Each row was made from one path, in order. Every step used is in the known rows, and no mark comes twice. Write each row's path.
Known rows
W/U/G/J/H: [-4,17,-1,-11,5,20,21,7,-3,-2,9,-8,15,-4,0,-11,-12,-11,-2,-2,3,-14,4,13,2,-8,-34,-2,16,-3,38,16,-36,-16,-1,24,5,5,21,19,-9,4,6,20,-22,1,-9,-2,-14,-15,-21,7,7,15]
S/U/G/J/H: [-9,18,2,-17,2,13,17,17,0,-4,2,-14,10,-7,1,-12,-8,-13,-2,-9,4,-10,4,12,-12,-7,-34,17,19,6,38,-2,-35,-15,7,25,0,1,22,19,-14,8,-1,23,-14,3,4,2,-11,-14,-6,11,9,12]
W/U/G/R: [-2,5,-26,6,14,4,6,6,6,2,-14,-2,16,0,2,-31,7,-9,8,-27,3,2,-19,8,38,-11,19,30,-20,-7,4,21,1,38,1,-3,2,12,1,7,-5,-15,19,4,-16,-9,-9,-6,-22,-14,-30,-3,-4,-1]
G/U: [4,6,-9,-13,12,-1,-8,-3,2,-4,-30,7,21,7,-2,-12,3,-9,-4,-1,0,11,-9,3,-16,7,-2,32,-10,14,-9,-5,2,15,0,8,3,-6,-3,-2,-5,11,-7,12,-10,-8,-15,0,2,1,-32,1,5,30]
L/H: [3,6,5,0,-7,11,-3,0,2,-9,-1,2,13,3,6,1,2,1,9,6,-1,-9,-14,-5,12,-7,-8,5,-7,-10,6,-5,41,2,-20,0,7,-21,-2,-17,-7,0,-4,-5,5,-47,9,-2,-2,-1,13,10,-5,1]
G/R: [-1,9,-24,5,10,7,-6,16,-1,0,-7,6,9,5,0,-10,-5,-8,6,-10,3,-3,-6,6,22,3,22,30,-22,-3,3,-3,4,36,10,-1,-1,4,0,-4,-16,9,3,-7,1,0,1,-6,-15,1,-5,-1,-1,-2]
R/S/U: [1,8,3,-1,28,-31,-3,14,0,30,-27,-28,2,2,5,-13,12,6,-6,1,2,10,24,0,-10,4,-6,28,7,29,-9,-28,4,6,40,-3,16,6,10,2,-18,-1,-6,5,1,19,23,12,3,-9,24,0,8,-19]
W/U/G/J: [6,-2,6,-1,17,0,-6,5,5,-4,17,-20,39,0,0,-31,-1,-11,6,-15,-2,-17,-10,7,16,-11,-36,9,12,-3,12,31,-7,16,-11,18,3,-4,24,6,2,-16,-1,22,-16,-16,-13,2,2,-17,-45,0,-3,21]
B/H: [6,3,-6,4,1,16,14,-12,-14,3,-17,1,17,7,-3,13,-1,8,-7,2,-1,24,-2,4,5,-2,-20,-3,1,-13,10,3,-11,32,5,7,11,4,-4,-8,-10,3,2,-1,-2,-10,3,-3,9,-2,-17,-33,-7,-6]
J/M: [-3,7,-1,-3,-2,29,-4,6,-5,-3,11,4,-6,-4,-3,7,-13,-4,-6,7,10,7,13,10,-7,8,-9,0,10,-3,-24,-9,-31,9,-30,7,2,9,1,-3,-5,23,1,-4,20,-7,2,-20,-2,-14,8,-18,-16,21]
R/S/U/G/J: [7,6,14,-7,21,-11,-8,16,5,8,6,-31,33,-3,2,-35,3,-9,3,-17,-3,-13,2,11,-6,-8,-39,28,16,16,8,1,-6,17,15,16,9,-7,29,7,-7,-18,-9,28,-4,-6,4,11,6,-19,-16,3,0,15]
M/J/G/U: [2,-1,-6,-13,1,-22,-12,-8,2,-9,-31,21,12,4,2,-11,-14,-17,-12,-2,12,14,2,15,-17,8,-22,23,3,24,-3,4,-9,2,-4,19,2,-2,-15,-6,-10,-25,-12,38,-12,-3,-13,-23,-6,-5,-35,10,2,20]
R/G/J: [6,7,12,-1,11,14,-11,22,-1,-13,23,-17,34,-13,1,-23,-36,-7,0,10,-6,-18,-19,3,0,11,-29,31,12,9,9,13,0,1,9,19,-3,-13,33,2,-20,-1,-22,9,4,-11,-6,10,16,-10,-32,3,0,19]
G/R/S: [12,17,-13,15,14,1,-2,13,-5,32,-5,-5,7,9,0,-14,-11,0,-7,-10,2,-9,22,5,15,11,15,11,-24,12,-15,-18,7,33,45,0,32,10,10,-5,-29,-1,5,-9,7,25,-1,-1,0,-8,16,-9,3,-3]
S/R/G/U/W: [4,11,-12,-21,17,6,6,-10,8,-7,-13,-8,12,-20,5,-30,-12,1,6,11,1,-4,-20,-1,8,8,-1,53,-3,14,-16,21,0,11,4,8,-3,-12,10,-15,-35,17,-28,-22,-18,-5,-21,-1,29,7,-12,-22,0,19]
W/U/G/J/H/R: [7,11,-45,-2,16,24,8,-25,-12,1,-2,6,13,9,-18,-13,-7,-27,-41,1,5,-13,1,11,8,2,-11,6,8,-2,19,3,-12,-22,12,20,2,12,12,12,-32,13,18,10,-20,-8,-8,-10,29,-13,-28,12,4,16]
M/J: [3,-2,-3,1,-13,-4,-4,-22,-3,1,-12,20,-13,1,8,-9,-4,0,-9,0,21,1,1,2,-3,2,-24,4,8,17,14,-2,-8,-6,-17,14,-1,4,2,1,6,-4,-2,6,-7,5,1,-17,-10,-7,-6,32,-12,-24]
M/J/H/R/G/U: [5,16,-30,-12,11,16,-5,-18,-9,-13,-37,18,11,-7,-4,-30,-27,-18,-32,10,7,11,-27,8,-22,17,-5,51,-10,26,2,-5,-2,-10,18,19,2,0,11,8,-33,10,-2,12,-17,-10,-19,-7,18,-10,-48,18,3,23]
M/J/H/L: [-1,7,-4,-9,-5,4,10,-11,4,-8,-15,9,-24,-9,-32,0,-12,-2,34,6,22,-5,4,6,-8,-1,-32,1,5,17,20,-3,7,-8,-3,29,-6,30,4,16,-11,-1,8,2,-13,3,5,2,19,-7,-10,28,2,-18]
W/U/G/R/H: [-5,-9,-49,-9,17,-9,9,25,11,3,-19,0,8,-5,5,-41,-5,-4,0,-24,4,6,-23,7,38,-5,15,33,-21,-7,51,5,4,6,24,-6,18,-11,-2,-6,-16,-12,9,-2,-13,-23,-6,-4,-8,-15,-1,-9,-2,-1]
M/J/H: [-8,18,-10,-11,-19,16,21,-11,-10,-1,-10,17,-22,-3,3,6,-15,-4,-12,4,17,-5,10,8,-11,2,-26,-4,13,8,42,-5,-36,-29,-4,23,4,11,4,11,-8,14,6,7,-15,17,-1,-18,-23,-8,4,29,-1,-17]
J/G/R/H/L: [1,-11,-31,-8,13,-21,-2,23,15,-10,-17,1,-8,-11,-30,-18,-18,-2,42,-7,10,-1,-7,8,19,5,-7,20,-13,6,26,-2,32,13,20,9,2,16,-7,-1,-29,-24,3,1,-3,-17,4,2,31,-6,-3,-3,7,-8]
H/R/S: [22,13,-26,14,15,-1,-4,-19,-12,36,-8,0,-2,12,-10,-9,-7,-9,-41,-1,3,-9,27,5,1,13,6,-8,-13,13,-22,-26,10,-1,48,2,31,12,6,-5,-35,3,14,-6,3,18,-2,-1,36,-12,13,-2,3,2]
H/J/G: [-5,-15,9,-7,0,-27,-9,-5,0,-5,10,-8,2,5,4,4,-25,-1,-19,-6,-21,-1,13,13,1,4,-25,-15,12,1,-5,14,-19,-9,1,-8,-3,-7,-19,2,-19,-44,-13,31,-4,-2,0,2,-11,-6,-10,-3,4,-4]
M/J/G/R: [-5,1,-23,4,-2,-12,-7,12,0,-5,-9,18,0,4,2,-9,-23,-14,-2,-13,12,-3,3,15,23,8,6,19,-8,5,8,5,-8,23,5,10,-1,7,-13,-7,-22,-28,0,17,0,5,0,-26,-22,-5,-10,11,-5,-13]
U/W: [0,6,-7,-16,0,-3,14,1,6,-1,10,-6,-3,-9,2,-9,3,6,1,5,3,-13,0,-3,16,0,-2,6,-5,1,-11,24,-5,5,-4,2,0,-5,1,-16,-21,17,-17,-28,-12,-1,-12,-1,14,10,17,-26,-3,-2]
H/J/M: [-1,0,4,-7,3,25,-14,-7,-7,-3,14,-8,-2,4,8,3,-11,4,-21,8,-15,4,15,12,-8,13,-21,2,12,2,-27,-6,-32,13,-34,-4,-2,-2,1,4,-14,30,-15,-2,21,-13,2,1,-7,-14,-2,-11,-16,13]
J/H/R: [3,11,-45,-4,5,20,10,-23,-15,2,-9,18,-9,10,-18,2,-8,-23,-43,7,5,-7,6,10,-6,7,3,0,0,-2,14,-16,-9,-27,19,14,-3,16,0,7,-33,23,16,0,-10,-1,-1,-11,29,-6,-1,12,5,4]
J/G/R/S/U/W: [-1,12,-10,-15,22,-33,8,19,8,15,-10,-24,0,-7,4,-20,1,4,-5,-1,3,-8,18,3,18,4,-3,29,-2,22,-17,10,-6,19,31,1,11,1,3,-17,-41,3,-18,-17,-11,12,4,0,11,3,34,-28,5,-14]
W/U/G/R/H/L: [3,-11,-35,-7,22,-14,3,13,17,-5,-22,-5,-2,-13,-29,-34,-6,0,45,-11,10,2,-19,5,28,-6,-3,24,-15,6,28,8,37,18,13,9,6,16,-1,4,-19,-21,13,-6,-13,-23,-1,11,29,-13,-17,-1,1,-8]
M/J/H/B: [0,-15,16,-22,-17,8,7,-3,6,6,-11,-11,-19,-25,5,-1,-9,-36,-15,9,20,-5,3,17,-7,13,-38,-6,9,18,-7,7,-24,-20,-4,32,-5,17,-5,20,-16,-19,4,3,-9,4,4,-2,-30,-9,2,25,6,7]
R/G/U/W: [3,13,-10,-23,13,1,8,4,6,-10,-11,-3,13,-20,3,-27,-12,1,-3,13,-1,-6,-21,0,3,10,0,42,-12,15,-18,27,-3,11,7,8,1,-9,5,-14,-33,18,-22,-21,-18,-10,-26,2,19,10,-15,-24,1,20]
W/U/G: [-4,-7,-6,0,9,-3,14,-15,7,2,-7,-10,10,-8,1,-30,14,-2,0,-23,3,4,-18,5,23,-25,-4,2,2,-9,2,34,-5,4,-10,-2,6,8,0,12,15,-34,27,12,-25,-15,-11,-2,-11,-20,-38,-4,-7,2]

Write each row's path
[1,-4,0,-19,12,-21,-14,-5,3,-8,-21,0,20,9,2,-9,-13,-11,-17,-3,-16,11,3,13,-17,8,-20,23,-1,16,-12,8,-9,9,1,2,1,-9,-12,0,-19,-18,-20,36,-9,-8,-15,2,-6,0,-37,-1,8,27] : H/J/G/U
[-1,-28,-10,-24,6,-17,-1,29,20,7,-21,-30,-2,-30,6,-34,3,-31,-5,-14,9,5,-19,18,15,9,-13,36,-10,14,0,-1,7,9,26,13,-1,1,-6,7,-26,-35,3,3,-6,-19,14,12,-18,-11,10,2,7,11] : S/U/G/R/H/B
[-3,-14,5,-6,2,-18,-2,-10,-7,-5,2,-7,10,10,2,12,-24,1,-23,-4,-22,13,12,15,3,2,-33,-18,13,-3,2,18,-23,5,3,-5,4,-4,-19,-2,-23,-42,-13,30,-1,-8,2,2,-8,-4,-18,-20,2,-6] : B/H/J/G
[-1,6,-8,-27,7,-19,5,4,12,-6,-9,4,10,-7,1,-15,-8,-7,-2,4,3,-5,0,7,5,3,-6,22,-4,14,-16,29,-11,9,0,7,2,-5,-8,-20,-31,0,-24,-3,-18,-4,-23,-10,13,11,-4,-29,-1,20] : J/G/U/W
[10,14,-11,14,12,-14,-2,15,-4,30,-5,-2,5,7,-1,-9,-24,-5,-9,-13,2,-9,30,11,19,11,9,1,-19,10,-15,-12,0,23,49,3,32,14,0,-9,-35,-24,5,6,4,26,0,-12,-3,-9,14,-13,5,-3] : J/G/R/S
[7,11,-47,-3,-1,21,8,-35,-16,1,-15,27,-15,11,-12,-3,-11,-24,-52,8,14,-7,5,10,-5,8,-9,4,7,10,19,-15,-12,-32,10,21,0,17,2,7,-31,20,18,3,-13,3,0,-19,24,-6,-6,27,-1,-10] : M/J/H/R
[3,9,-9,-25,10,-5,6,-4,8,-4,-10,-2,10,-7,2,-15,5,2,-2,6,1,-7,-4,0,2,4,-5,30,-10,14,-17,23,-3,16,-4,9,0,-10,1,-16,-26,23,-22,-20,-18,-6,-24,-2,15,11,-4,-25,-1,21] : G/U/W
[-6,23,2,-11,-2,27,16,18,-7,-11,16,-7,14,-13,-3,-4,-36,-11,-4,11,4,-14,-5,8,-7,9,-28,15,14,5,35,4,-32,-25,16,26,1,0,26,15,-27,13,-6,11,-7,4,-5,1,-4,-8,-11,8,11,13] : R/G/J/H
[-6,-10,2,-1,-15,-29,-6,-10,0,-5,-2,19,-14,-2,3,0,-26,-11,-13,-4,16,4,13,11,1,0,-25,-15,17,12,8,12,-18,-18,-8,15,0,6,-18,-4,-8,-54,-4,31,-4,5,2,-31,-14,-10,-8,16,-4,-16] : M/J/G
[9,-5,-4,1,8,4,6,-9,0,-7,-18,-3,2,-6,-35,5,-3,7,40,2,8,13,-3,3,4,-3,-29,-1,-3,4,-2,4,25,37,2,18,2,26,-1,4,-11,-8,6,-4,-3,-14,7,12,40,-4,-27,-15,-2,-11] : B/H/L
[10,12,-27,-10,16,17,-14,-12,-4,-15,-30,12,23,-6,-7,-30,-21,-15,-22,12,0,10,-37,4,-12,13,2,56,-18,17,-13,-4,24,3,14,11,2,-10,9,-4,-32,6,-5,7,-7,-32,-13,-2,26,-4,-43,8,3,33] : L/H/R/G/U
[2,-15,-33,-7,19,-2,4,-3,8,9,-15,-8,-1,-8,10,-25,-10,3,15,-2,-1,8,-6,0,24,5,0,32,14,-7,51,-21,10,-18,20,-6,9,-19,1,-9,-21,0,-16,-6,-3,-5,2,-6,24,-8,21,-4,-3,0] : S/R/H
[7,12,-20,-13,24,-18,13,-5,-1,20,-17,-22,4,-3,-1,-17,10,7,-23,7,2,0,15,0,12,6,-11,25,0,20,-18,5,-2,16,30,3,14,4,5,-19,-46,21,-13,-26,-13,5,3,4,33,4,27,-32,-2,-16] : B/H/R/S/U/W
[3,3,-9,-26,12,-14,8,-6,3,-5,-13,-3,16,-1,3,-10,-5,2,-14,3,-10,2,1,8,7,5,-23,20,-4,10,-14,31,-17,24,-2,6,2,-10,-8,-20,-38,5,-30,-4,-18,-11,-22,-2,12,8,-15,-38,-1,15] : B/H/J/G/U/W
[6,-9,-1,-4,9,8,1,-26,-13,4,-6,-17,16,18,9,4,1,18,-26,3,-35,15,2,1,1,4,-38,0,2,-3,5,6,-13,27,-3,-14,3,-11,0,4,-20,12,-19,0,-3,-15,1,31,-2,-1,-25,-15,-5,-10] : B/H/J
[8,8,-32,8,10,29,2,-15,-17,-11,-11,6,7,-15,-9,-19,-37,-8,-37,12,-1,13,-35,4,7,11,1,29,-6,1,-3,3,6,-4,33,8,2,8,10,2,-39,-2,11,-7,-1,-17,0,2,38,-10,-33,-11,-1,-2] : B/H/R/G
[2,14,-12,-12,24,-25,8,16,7,17,-12,-26,0,-9,6,-22,8,8,-1,2,3,-9,15,0,16,6,0,35,-6,22,-18,4,1,21,27,0,11,0,8,-16,-39,20,-19,-26,-10,11,2,7,15,4,34,-25,2,-16] : G/R/S/U/W
[-1,10,-10,4,25,-37,-7,16,-2,25,-33,-18,0,2,6,-20,-2,-2,-10,-7,9,10,24,6,2,10,-8,35,4,31,-4,-26,-1,15,40,2,16,9,5,-1,-25,-14,-4,14,-2,21,22,-1,-9,-12,19,8,5,-27] : M/J/G/R/S/U
[14,0,-47,8,12,21,4,-36,-19,5,-16,13,8,16,-19,5,-3,-12,-45,4,2,12,-2,6,6,7,-3,-1,-3,-8,-1,-9,7,12,15,9,3,13,-2,-7,-31,14,12,-3,-3,-17,2,-9,44,-6,-22,-17,-6,-1] : B/H/R
[0,12,5,-3,6,38,-15,20,-8,-12,25,-6,18,-14,0,-10,-39,-10,-5,15,7,-6,1,12,-4,16,-28,21,15,2,-19,2,-30,10,-23,18,-2,-1,23,-3,-17,24,-14,4,27,-16,-1,-15,10,-19,-13,-16,-16,33] : R/G/J/M
[0,7,5,-6,6,31,-13,17,-3,-5,26,-5,16,0,-3,0,-21,-10,-2,9,7,-8,18,13,-5,12,-31,8,18,-2,-20,-4,-29,17,-31,18,1,1,18,-5,-10,29,-16,5,23,-12,1,-21,6,-16,-6,-16,-17,35] : G/J/M
[16,20,-29,9,10,8,9,-18,-15,34,-7,4,-5,13,-13,-4,-15,-10,-42,1,3,-10,30,7,-3,12,3,-10,-8,13,-8,-30,-1,-14,53,11,32,16,10,2,-39,9,18,-3,-2,23,-3,-3,30,-12,19,0,7,2] : J/H/R/S
[13,17,-13,12,10,-2,4,9,-2,34,-8,-9,3,3,3,-27,-6,-3,-7,-27,2,-10,14,10,14,2,12,12,-24,11,-14,-13,2,33,45,1,33,9,7,2,-22,-16,14,2,2,19,-3,2,-4,-17,9,-8,1,4] : U/G/R/S
[1,3,1,7,15,22,-2,-15,-1,-8,-3,-16,5,-27,7,-25,-37,0,10,10,-3,6,-27,-1,14,10,5,48,17,3,2,-2,9,-9,17,0,-9,-3,18,7,-19,-12,-10,-8,-1,5,3,1,26,-8,-18,4,1,1] : S/R/G
[19,20,-26,7,12,10,7,-13,-12,35,-1,-3,3,8,-11,-18,-16,-15,-41,-9,3,-18,25,12,-3,7,-11,-6,-5,14,-3,-22,-9,-9,50,18,31,14,16,6,-42,1,17,8,-6,17,-6,-4,29,-18,6,3,7,11] : U/G/J/H/R/S
[13,4,-2,-5,24,-8,-11,5,2,11,4,-26,31,0,-1,-37,2,-16,-12,-18,-1,-18,2,10,-6,-5,-36,30,14,16,5,-3,0,13,17,18,7,-3,28,6,-17,-10,-2,28,-4,-10,4,5,19,-19,-20,4,0,16] : H/R/S/U/G/J
[2,-27,-11,-22,1,-9,0,26,18,4,-14,-23,-3,-32,4,-30,-5,-33,-6,-15,9,1,-19,18,18,11,-10,22,-13,9,3,4,4,5,22,11,0,-1,-10,6,-26,-35,4,-1,-5,-22,3,8,-19,-10,6,-1,6,18] : U/G/R/H/B
[0,-16,-17,-14,13,-12,-6,-3,2,1,-3,-17,2,10,16,-16,-4,16,-26,-2,-33,0,-6,0,2,8,-21,11,-1,3,31,-6,-3,-9,12,-19,9,-28,-2,1,-25,9,-23,-2,-4,-19,-4,31,-2,-6,2,1,4,-9] : R/H/J
